Each row comes from the steps of one path. Every step used is in the known rows, and no mark comes twice. Write the path behind each row, first mark first.
Known rows
D, P: [ 14.5 -16.6   3.8  -6.8 -37.2 -28.4  22.9  10.0 -44.9  35.5  -8.9 -29.6
  10.5  -6.5 -12.5 -16.6  19.4  -9.6  35.6 -22.1   7.6  -3.0  19.5 -20.1
 -22.0  -9.5 -14.3  20.7  14.4 -10.1   6.3]
D, U, M, P, X: [  2.5  -2.7  28.4 -14.3  -7.8   3.3   1.4  -4.6 -51.4  13.8   8.0 -22.4
 -13.1   5.2  -3.9 -22.4   1.6  -5.2  10.8 -10.3   2.3 -23.7  11.7 -21.4
 -23.2  -4.7  -4.5  -4.8  18.3   4.1  26.4]
A, U, X: [  6.8 -20.2  -3.4  -4.7 -30.4 -25.8   8.3  -4.3 -20.3   8.7 -13.4  -1.5
  -7.5  -9.7 -21.9  -2.5   2.4  -4.8  27.4 -13.0  -1.5  10.0  13.4   6.8
 -30.9 -42.1  -3.6  18.1  37.3   1.2  16.7]
X, P, M, R: [-18.8  12.2   1.2   0.6 -14.4 -30.0  18.8  -7.4 -35.8  33.7 -24.9 -33.8
  18.4  -3.0 -41.9  -3.2   5.5  25.6   7.4 -18.9  11.6  -2.1  -2.4 -19.7
 -18.4  -9.6 -20.8  12.6  21.2   8.9  10.4]
Q, C, M, R, X, P, D, U, A: [-39.2 -35.3  -9.3  -6.1 -26.2 -11.2  22.0  -6.4 -24.8   8.5  -4.1 -24.3
   5.6   2.5 -10.0   5.4   6.6 -22.4  17.8 -27.3  14.5  -1.7 -15.6  -3.1
 -13.4 -21.0 -19.7  19.1  26.9  13.6  -4.9]
M, R, A, U, X: [-27.1 -37.2 -14.0  15.3 -64.3 -25.7  27.3   0.6 -35.9  -3.0 -37.7  -8.1
 -11.6 -21.2 -24.7   8.1   2.3  10.8  25.5 -15.7 -12.0   3.7   2.9 -11.6
 -12.0 -40.1  -4.6  20.6  23.0  25.8   3.4]
R, M: [  1.0 -17.8  -2.7  20.3 -27.6 -16.9   6.4 -11.3 -43.8  33.4 -29.5 -12.3
  13.2 -10.5 -26.0  -3.7   5.2  10.0   1.4 -28.0  14.8   7.6  28.0 -13.9
 -19.9 -10.1   0.5 -11.5  25.9  -9.5  -4.7]
A, P, M, R, D, U: [ -7.9 -13.4   8.8   4.7 -28.2  -4.2  36.8  12.3 -35.9  33.0 -28.2 -24.7
  16.4  -4.5 -19.4  -2.0  14.7   4.4  15.0 -11.7  -8.3  -3.6 -17.8 -16.5
  11.7 -26.5 -11.4  16.2  15.9  -7.3  27.2]
D, P, A, U, M, R: [-20.0 -26.9 -22.5   8.3 -32.5 -12.5  12.7  11.6 -42.8  -0.5 -13.3  -5.0
  -0.1   5.8  -8.9  -8.0  28.7   2.7  15.2  -3.4  -4.3 -15.0 -15.4 -18.7
   7.0  -8.6  -6.1  20.2  29.1  21.8  28.0]
X, U, A: [ -2.9 -21.5   7.2  -3.7 -26.5 -38.8   7.7  -2.3 -33.1  16.1 -10.5 -21.4
  -1.2  -5.5 -25.4   8.0  -7.2   8.4  41.2 -17.6  -2.6   6.3 -12.6  -2.4
 -31.9 -26.8 -20.9   9.4  28.5  37.8  17.0]
D, U, X: [ 18.2  -6.6  30.3 -14.0 -41.3  -9.8  20.0   2.2 -32.4  13.1   4.6  -7.6
 -21.9  -4.3  -7.9  -8.7 -12.8 -20.4  29.7 -19.9  -8.3  -2.0  22.6  -6.4
 -35.8 -19.3 -21.8  19.5  23.6   2.5   7.6]
A, P, X, U, M: [ 11.0   3.5   2.0   2.0  21.0 -15.9  -1.3   0.4 -49.8  22.2  -4.5 -12.8
  -0.6 -10.8 -32.1 -11.8   8.6   7.9  21.2 -23.1  -8.5  -6.4  -0.3 -21.0
 -22.3 -21.9  15.0 -15.1  31.6  -6.3  36.4]
U, X, P, M: [  4.7  36.0   7.0  -0.1 -12.0 -26.4   8.6  -8.5 -34.6  27.3  -7.3 -26.4
  -2.8  -6.2 -40.9   4.5  -0.8  -1.3  17.1 -31.6  -5.9  -0.2  27.6  -4.9
 -47.1  -6.6 -12.4  -5.5  24.8   0.9   6.8]
U, A, R, D, P, M: [ -2.0 -35.3 -12.3  22.6 -71.8 -31.3  33.9  16.4 -52.6  14.5 -35.2 -22.6
  11.9  -0.3 -17.5  25.1  19.2 -18.2  31.1 -17.5 -19.7   3.1   6.3  13.2
   8.3 -14.1  -0.7   1.7  28.5  23.5   3.8]
C, M, R, D, P, X, U: [-10.4 -25.8   6.3  10.1 -31.7  -1.4  28.2  11.6 -29.9  40.8 -25.8 -37.1
   3.2   2.3 -19.5 -25.6   3.0  -9.7  11.3 -18.8   2.3  -3.1 -17.0  -0.6
  10.5 -25.3  -9.3  12.6  27.0  -3.1  24.2]
R, D, U, M, P, A: [-15.3 -16.8  21.0   9.7 -38.6  11.4  13.5   1.4 -46.0  28.4  -3.5 -24.6
  -0.1   7.5   1.5  -7.8  12.1 -11.7  12.2 -19.2  -1.8  -5.5  -8.0  -1.5
   1.1 -10.8  -9.0   4.4  12.7  17.6  19.1]
A, P, X: [ 18.8 -10.7  -2.5   7.9  -9.0 -21.8   0.3   4.8 -51.1  30.9 -22.0 -10.7
  -3.1 -26.1 -13.7 -22.4  22.2   4.8  31.6 -31.2  -0.1 -11.6  16.8 -15.3
 -29.1 -24.5   8.2  -4.3  20.9 -23.1  11.1]
Q, C, M, P, D, U, A: [-28.3 -37.1  -7.3 -18.1  -9.8  -3.9  -0.3 -20.4 -28.3  18.5   2.6 -27.5
   9.3  13.5   8.4  -5.4  18.5 -14.2  20.6 -21.0  28.5 -14.8 -12.9  15.8
 -25.4 -20.6 -21.1  17.8   5.9  15.5   0.7]
C, Q: [  6.9 -39.2  -0.9 -20.2 -50.4 -36.5  16.7 -18.5 -27.0  44.9  -2.7  -6.8
  15.0 -13.0 -14.1 -25.0   9.4  10.8  18.5 -30.2  25.7  -4.5  12.4  12.2
 -40.7 -27.6 -10.6  -1.1  22.1  11.2  14.3]
Q, C, M: [ -6.9 -41.8 -14.3 -11.1  -1.9 -12.2   5.9 -17.6 -22.1  21.5 -12.3 -24.2
  26.0   8.6 -13.2   1.6  10.6   3.7  11.4 -28.6  41.9  -3.7  13.3  15.1
 -30.9 -29.2 -18.6  10.2  21.9  -4.6 -16.7]
D, P, X, U, M, R, A: [ -9.0  -8.7   8.6   9.8 -21.8 -14.6  30.1  13.6 -65.4   9.4 -16.9 -26.6
 -12.1  -6.7 -25.1 -10.6   7.8  -4.9  17.8 -18.0 -27.7 -16.4   6.1 -32.6
  -8.7  -7.4   7.9  -1.6  22.3  16.1  21.0]
X, U, A, P: [ -2.5 -19.8  -6.5  -2.6 -16.9 -42.0   7.9   5.2 -39.6  21.1  -8.3 -21.1
   8.7  -9.7 -26.3   9.8   4.8  13.8  58.2 -19.6  -9.4   8.9 -23.6 -15.6
 -25.3 -23.7 -11.5   8.3  22.6  26.3  29.3]
Q, C, M, R, D, P: [-25.8 -47.3 -11.3  -8.3 -33.4 -14.7  35.1  -0.3 -24.1  24.2 -17.0 -42.3
  32.6   7.1 -13.4  -0.8  19.6 -17.0  13.0 -23.0  32.7   5.2  -4.8   5.2
  11.2 -26.6 -19.2  24.2  12.5  -5.0  -8.0]
M, P, D, U, X: [ -6.7   7.9  17.1 -10.7 -29.6  -4.1  -1.8 -15.5 -33.5  32.8   3.3 -17.6
 -17.6 -12.6  -0.9 -26.6  11.5 -23.8  17.3 -21.6   7.3  -8.4   9.5  -4.9
 -29.8 -22.3 -15.6  25.7   2.8   3.1  16.8]
X, U: [  5.4 -14.2  12.7  -6.4  -9.4 -25.0  15.5  -4.2 -29.6  31.6 -12.3 -19.1
  11.5  -6.8 -29.3  -7.8  -5.6  14.3  26.7 -17.9  10.4   9.5  -3.7  -8.5
 -32.3 -34.3 -16.7  23.5  28.1  11.6  16.3]
D, U: [ 14.9 -29.0  28.3 -12.6 -33.7  -8.3  23.9   3.0 -34.7  25.7  -4.6 -12.1
  -1.9   0.6  -4.6 -17.0  -3.6  -4.1  28.5 -16.5   4.9  -3.1   7.4 -13.2
 -26.8 -23.6 -22.3  28.8  21.3  -1.4   7.1]
Q, C, M, R, D, P, A, U: [-36.8 -59.1 -26.4   3.3 -26.8  -2.9  32.1   6.7 -22.7   9.7 -26.3 -19.2
  24.0  11.3  -0.3  -4.3  31.5  -7.4  16.5 -14.0  18.4  -3.2 -26.3  12.1
  18.1 -31.0 -12.1  34.9  22.0   4.1   3.3]

Which path is each row?
[-13.2   3.0  -3.4   5.2   0.3  -2.5   0.9  -6.6 -35.8  33.5  -3.8 -24.0
  -0.8 -14.7 -25.4  -1.1   9.6  -8.7  -4.5 -24.5   5.3  -2.8   6.4 -19.7
 -31.0 -26.8   4.3  -8.4  32.2  12.8  23.8] -> R, X, U, M, P, D
[-11.3 -16.6 -18.2  23.7 -23.2 -15.1  18.9  17.5 -38.6  24.9 -23.7  -7.2
  -2.5 -20.3 -11.8  -4.1  20.1   9.9  36.9 -31.3 -10.2   2.5   4.2 -21.0
 -34.6 -16.7  -0.1  12.9  40.6  -1.5   6.5] -> R, X, P, A, U
[-25.5  -5.6  -4.7  16.2 -44.4 -26.1  18.4  -3.3 -32.5  33.0 -25.4 -21.9
  -0.6 -30.0 -29.2 -10.8  10.7  -6.9   5.9 -30.4  13.3   7.2   3.8 -24.9
 -14.2 -25.9  -9.6  19.3  26.6   2.7  -2.0] -> M, R, X, P, D
[-18.6 -18.9  -7.4  23.1 -38.3  -8.0  24.1  -4.3 -45.2  20.8 -50.2 -21.7
  -0.5 -14.0 -24.7   9.5   7.1  24.4  -4.7 -21.1  -4.5 -21.6  12.7 -10.2
 -19.7 -24.1 -14.8   1.8  16.4  23.7  -9.6] -> P, M, R, A
[ 16.4 -24.1  17.3  -2.7 -32.6 -20.0  12.1  15.5 -51.9  10.5  -5.1  -9.1
 -21.2 -10.8   4.0 -11.1   6.3 -11.3  54.3 -18.8 -25.1 -16.0  -3.9 -14.9
 -23.7 -12.8  -8.0   1.5  21.4   3.5  20.3] -> D, U, A, P, X
[-27.2 -39.3 -19.3   4.0 -30.4   7.4  22.5   3.1 -34.6   3.5 -14.1 -16.2
   8.3   7.5  10.6   7.4  19.1 -12.1  23.7 -25.4  14.9  -3.2  -1.1  19.6
  -3.0 -15.9 -14.0  23.5  11.4  12.9  -3.0] -> Q, C, M, P, A, R, D, U, X
[ -5.1   0.2  -0.9   1.5   8.7 -21.5   2.7   0.1 -46.4  12.0 -10.8 -13.6
  -0.7 -13.7 -34.7 -10.5   6.7  12.8  14.0 -15.1  -3.5  -7.8 -11.8 -26.8
  -4.9 -24.5   7.2  -7.0  28.0   4.4  38.4] -> A, P, X, U, M, R
[ -9.9 -43.5  -1.2  16.6 -55.7 -39.9  30.8   8.1 -37.9  11.6 -26.6 -18.6
  11.1  -6.2 -29.2  21.6  -3.2  -1.5  42.2 -16.3  -9.2  27.5 -18.1  11.1
   1.4 -36.6  -5.3  17.7  36.4  37.4  13.7] -> X, U, A, R, D
[-21.5 -12.7  -4.2   7.9 -46.8 -34.8  27.0   7.4 -35.5  25.2 -26.6 -31.5
   6.3 -26.7 -30.0  -2.0   3.1   8.6  21.9 -29.2  14.4   8.2   8.1 -37.3
 -15.5 -16.4 -17.5  14.9  24.5   3.3  -1.0] -> M, R, X, P
[-21.0 -35.1 -21.5 -17.7   3.6 -12.9   0.0 -18.7 -27.2  28.5 -10.1 -40.0
  30.0   6.9  -8.3  -3.9  20.4  15.3  17.5 -25.4  51.1  -8.8   6.4   3.2
 -29.7 -18.7 -20.8  12.0   4.3  -0.2  -7.7] -> Q, C, M, P
[-33.4  -2.5  16.4  11.6 -35.5  -8.9  21.6 -15.0 -48.7  24.5  -0.6 -18.8
   1.2   1.1 -32.3  -8.0   6.1  -9.6  10.3 -24.2  -9.6   7.5 -11.0 -20.6
  -8.5 -15.1   2.8  19.0  18.2  20.2  13.2] -> X, P, D, U, M, R, A
[-21.9 -37.9 -43.3  26.9 -28.6   0.5  -9.6  -3.9 -41.3  31.8 -31.6 -15.6
   9.5  -1.1   4.5  -6.8  22.9  30.1  21.0 -25.8  33.6 -19.9  -4.6   7.0
 -18.7  -3.9 -12.3  10.9  13.1  21.0   4.7] -> C, M, P, A, R
[  5.0 -19.5  -6.2  20.3 -32.4 -32.3  29.3  20.5 -66.6   5.4 -25.1 -11.1
  -5.1  -8.9 -19.6  -4.5  12.6 -10.8  35.5 -16.9 -29.2  -1.0   9.2 -19.4
  -4.9   2.7  14.8  -3.7  36.4   7.0  21.9] -> D, P, X, U, A, R, M
[  0.4  -5.9  16.4  12.8 -50.3 -12.3  50.8  12.3 -41.0  18.4 -20.2 -14.8
   9.6   3.1 -30.3  12.1   0.3 -18.0  24.4 -20.9 -19.7  22.1   9.6   6.1
   0.7 -18.3   0.6  21.5  33.5   0.2  13.6] -> A, R, D, U, X, P, M
[-21.5  -0.9 -15.4   8.8 -11.6  -6.9 -23.5 -15.4 -50.4  18.1  -7.1 -21.1
   0.1  -0.1  -8.7  -2.0  21.0  17.1   3.2 -22.7  21.5 -22.1   6.8 -10.5
 -23.8   0.6  -8.9 -13.7   8.7  30.7  11.3] -> U, M, P, A
[-33.1 -45.3 -34.0  -5.4  -9.2 -24.7  18.8   6.6 -25.2   2.7 -16.6 -30.1
  18.7  -6.8 -17.8  25.0   9.5   8.6  32.4 -23.4  17.2   0.8 -22.7 -14.3
 -10.8 -26.0 -15.5   5.2  26.9  18.5   6.9] -> Q, C, M, R, X, U, A, P
[-15.3  -9.3 -10.6  13.2 -23.0 -18.8  -1.8 -13.4 -47.6  39.0 -27.0 -29.7
  19.3 -13.2 -19.6  -8.7  16.0  21.5  10.4 -24.3  25.2   0.1  19.5 -26.3
 -18.3   0.9  -0.6 -10.8   6.5  -5.4   6.2] -> R, M, P
[-21.0 -38.8 -14.6   6.9 -29.3 -14.3  15.3   1.3 -24.5  -2.7 -20.7  -6.6
   4.4  -5.4 -27.6   8.5   4.0   7.2  -2.1  -3.4   9.1   2.7  -1.4 -16.8
  -1.9 -36.7   3.0  -0.1  48.7  12.9  23.8] -> A, U, M, R, X
[ 15.9  -3.4   3.1   1.2  10.5 -21.1   8.9   7.9 -47.0  30.7 -17.2 -13.3
  -0.4 -21.9 -23.2 -22.0  12.3  10.4  35.6 -25.4  -9.4  -4.6  -1.9 -19.8
 -27.5 -30.2   6.4   5.0  26.0 -14.6  27.9] -> A, P, X, U
[-32.3 -11.2  -9.5  14.8 -20.5 -23.3  35.5  -0.2 -41.0  23.7 -37.4 -26.4
  18.2  -4.2 -40.2   5.2  12.3  32.6  20.4 -14.6 -11.0   2.0 -12.7 -20.7
 -15.0 -19.5  -1.7  17.1  26.6  15.8  16.1] -> X, P, M, R, A, U
[-27.6   3.3  -4.3  18.8 -27.0 -25.7  28.2  -4.4 -49.0  33.9 -36.1 -35.8
  13.6  -8.0 -40.0   5.9   7.6  28.9  14.1 -25.8  -5.0  -3.8   1.9 -23.7
 -22.8  -7.5 -10.0   6.5  14.6  17.1  -0.6] -> X, P, M, R, A
[-16.2 -23.7 -11.9  -8.6  -6.3 -17.5  -4.5 -14.2 -31.1  15.7  -3.9 -21.1
  17.9   8.2 -21.9  -3.1  16.4  17.9  14.7  -3.6  20.8   0.4  -7.7 -11.1
 -13.6 -25.8   4.8   4.1  26.7  12.1  36.5] -> A, U, M, P
[-10.3 -44.2 -26.2  31.7 -64.9 -40.1   9.7  -3.1 -54.1   1.1 -35.9  -2.0
   8.6  -9.8 -21.5  25.2   4.8   7.8  26.5 -22.5   0.2  11.7  13.8   1.0
  -4.6  -6.9   5.2 -11.3  32.8  27.6  -6.1] -> U, A, R, M
[-17.4 -29.4   6.4   4.3 -39.0  -3.9  27.6   5.8 -54.1   6.7  -6.0 -15.0
   1.8   0.7 -17.9   7.9   5.2   8.5  24.1 -13.0 -11.9  -4.7  -9.3 -36.5
   1.7 -12.0   0.4   8.3  13.6  18.8  22.0] -> D, U, M, R, A, P
[-13.5 -11.7   2.8  -0.9 -20.9  -3.2   5.1 -10.9 -37.1  21.9   2.3  -3.8
   3.7  -4.4 -19.5 -13.2  17.4 -12.6   5.4 -12.8   4.0  -1.9 -19.0 -17.6
   6.6 -27.2   1.7  18.1  20.0   1.0  31.4] -> A, P, D, U, M, R
[-38.8 -19.4  -0.4  -1.8 -28.9  -2.3  29.8  -2.5 -24.2   6.8  -5.8 -24.7
   4.8  10.0  -9.9   2.3   4.8 -15.6  20.6 -29.8   9.5   5.9 -15.8   8.7
  -0.7 -16.1 -24.7  25.9  17.7  12.7  -4.1] -> Q, C, M, R, D, U, X, P, A
[ -7.5 -52.8 -11.4  19.8 -41.5 -15.2  25.6   2.2 -43.0  20.3 -36.7  -8.0
   5.3 -13.2 -15.5  -0.1  14.0  18.7  35.9 -21.3 -10.4   3.8   7.5  -5.1
 -28.3 -40.1  11.7  17.5  27.8   8.3   0.0] -> R, A, U
[ 16.7  -6.4  20.4   1.0   2.2 -18.1   9.1   0.0 -40.8  25.4 -22.1 -11.9
 -14.7 -15.9 -23.2 -26.5  -3.8   4.7  15.7 -24.0  -4.0  -9.7   9.5  -4.8
 -36.8 -34.3  -5.8   6.3  35.0  -1.0  12.9] -> P, X, U
[-15.2  -1.1  -1.3  14.7 -11.7 -23.4  -5.6  -5.3 -59.2  20.3 -25.7 -26.5
  -6.8 -14.3 -18.8  -8.7   4.9  14.8  20.7 -22.0  -5.5 -10.5   6.6 -22.1
 -22.9   1.3   3.7 -25.7  16.8  13.5  20.6] -> R, M, P, X, U, A
[-22.6  -9.5  12.9   5.4 -46.5 -14.6  31.8   4.7 -32.5  28.0 -15.2 -17.3
  -6.4 -21.5 -19.2 -15.2   3.2 -15.8  13.4 -23.7   2.9   6.0  -3.7 -31.5
 -10.4 -23.6 -15.9  31.2  26.6   0.5   6.8] -> M, R, X, P, D, U
[  0.2  -5.1  -7.1   4.6 -35.2 -12.1  36.5  22.0 -43.6  26.4 -32.4 -30.2
   2.9 -13.8 -15.4  -2.0  19.2  -6.2   3.9 -17.6  -6.2 -23.6  19.6 -31.9
 -13.3  -5.0 -17.1   6.9  24.2  -3.1   5.7] -> D, P, M, R, X
[ -2.5 -25.9 -20.6  22.5 -46.8 -34.5  34.6  15.7 -46.4  22.2 -30.1 -12.9
  17.1 -23.6 -28.4  10.4  11.4   6.3  35.6 -32.7   8.6  21.8  24.1 -21.7
 -20.8 -15.5   6.0  15.7  38.8  -2.7  -6.5] -> A, R, X, P
[ -0.8  -6.7  11.5  -7.2   4.8 -16.6   3.9 -14.0 -32.0  20.4   3.6 -19.9
  12.2   7.6 -40.2   3.8  -8.7  10.8   7.0 -14.3   9.8   7.4  -1.8  -8.5
 -26.8 -25.7  -6.8  -2.0  36.4  22.8  26.8] -> X, U, M
[-13.0 -26.1 -13.8 -12.5  12.7  -7.7  -4.3 -16.0 -35.5  24.3 -16.2 -34.3
  13.3  -1.3  -1.6 -16.5  19.3   7.6  13.0 -28.8  39.9 -22.4  15.1   6.6
 -33.5 -19.4 -11.5   1.5   9.5 -10.4  -7.4] -> Q, C, M, P, X
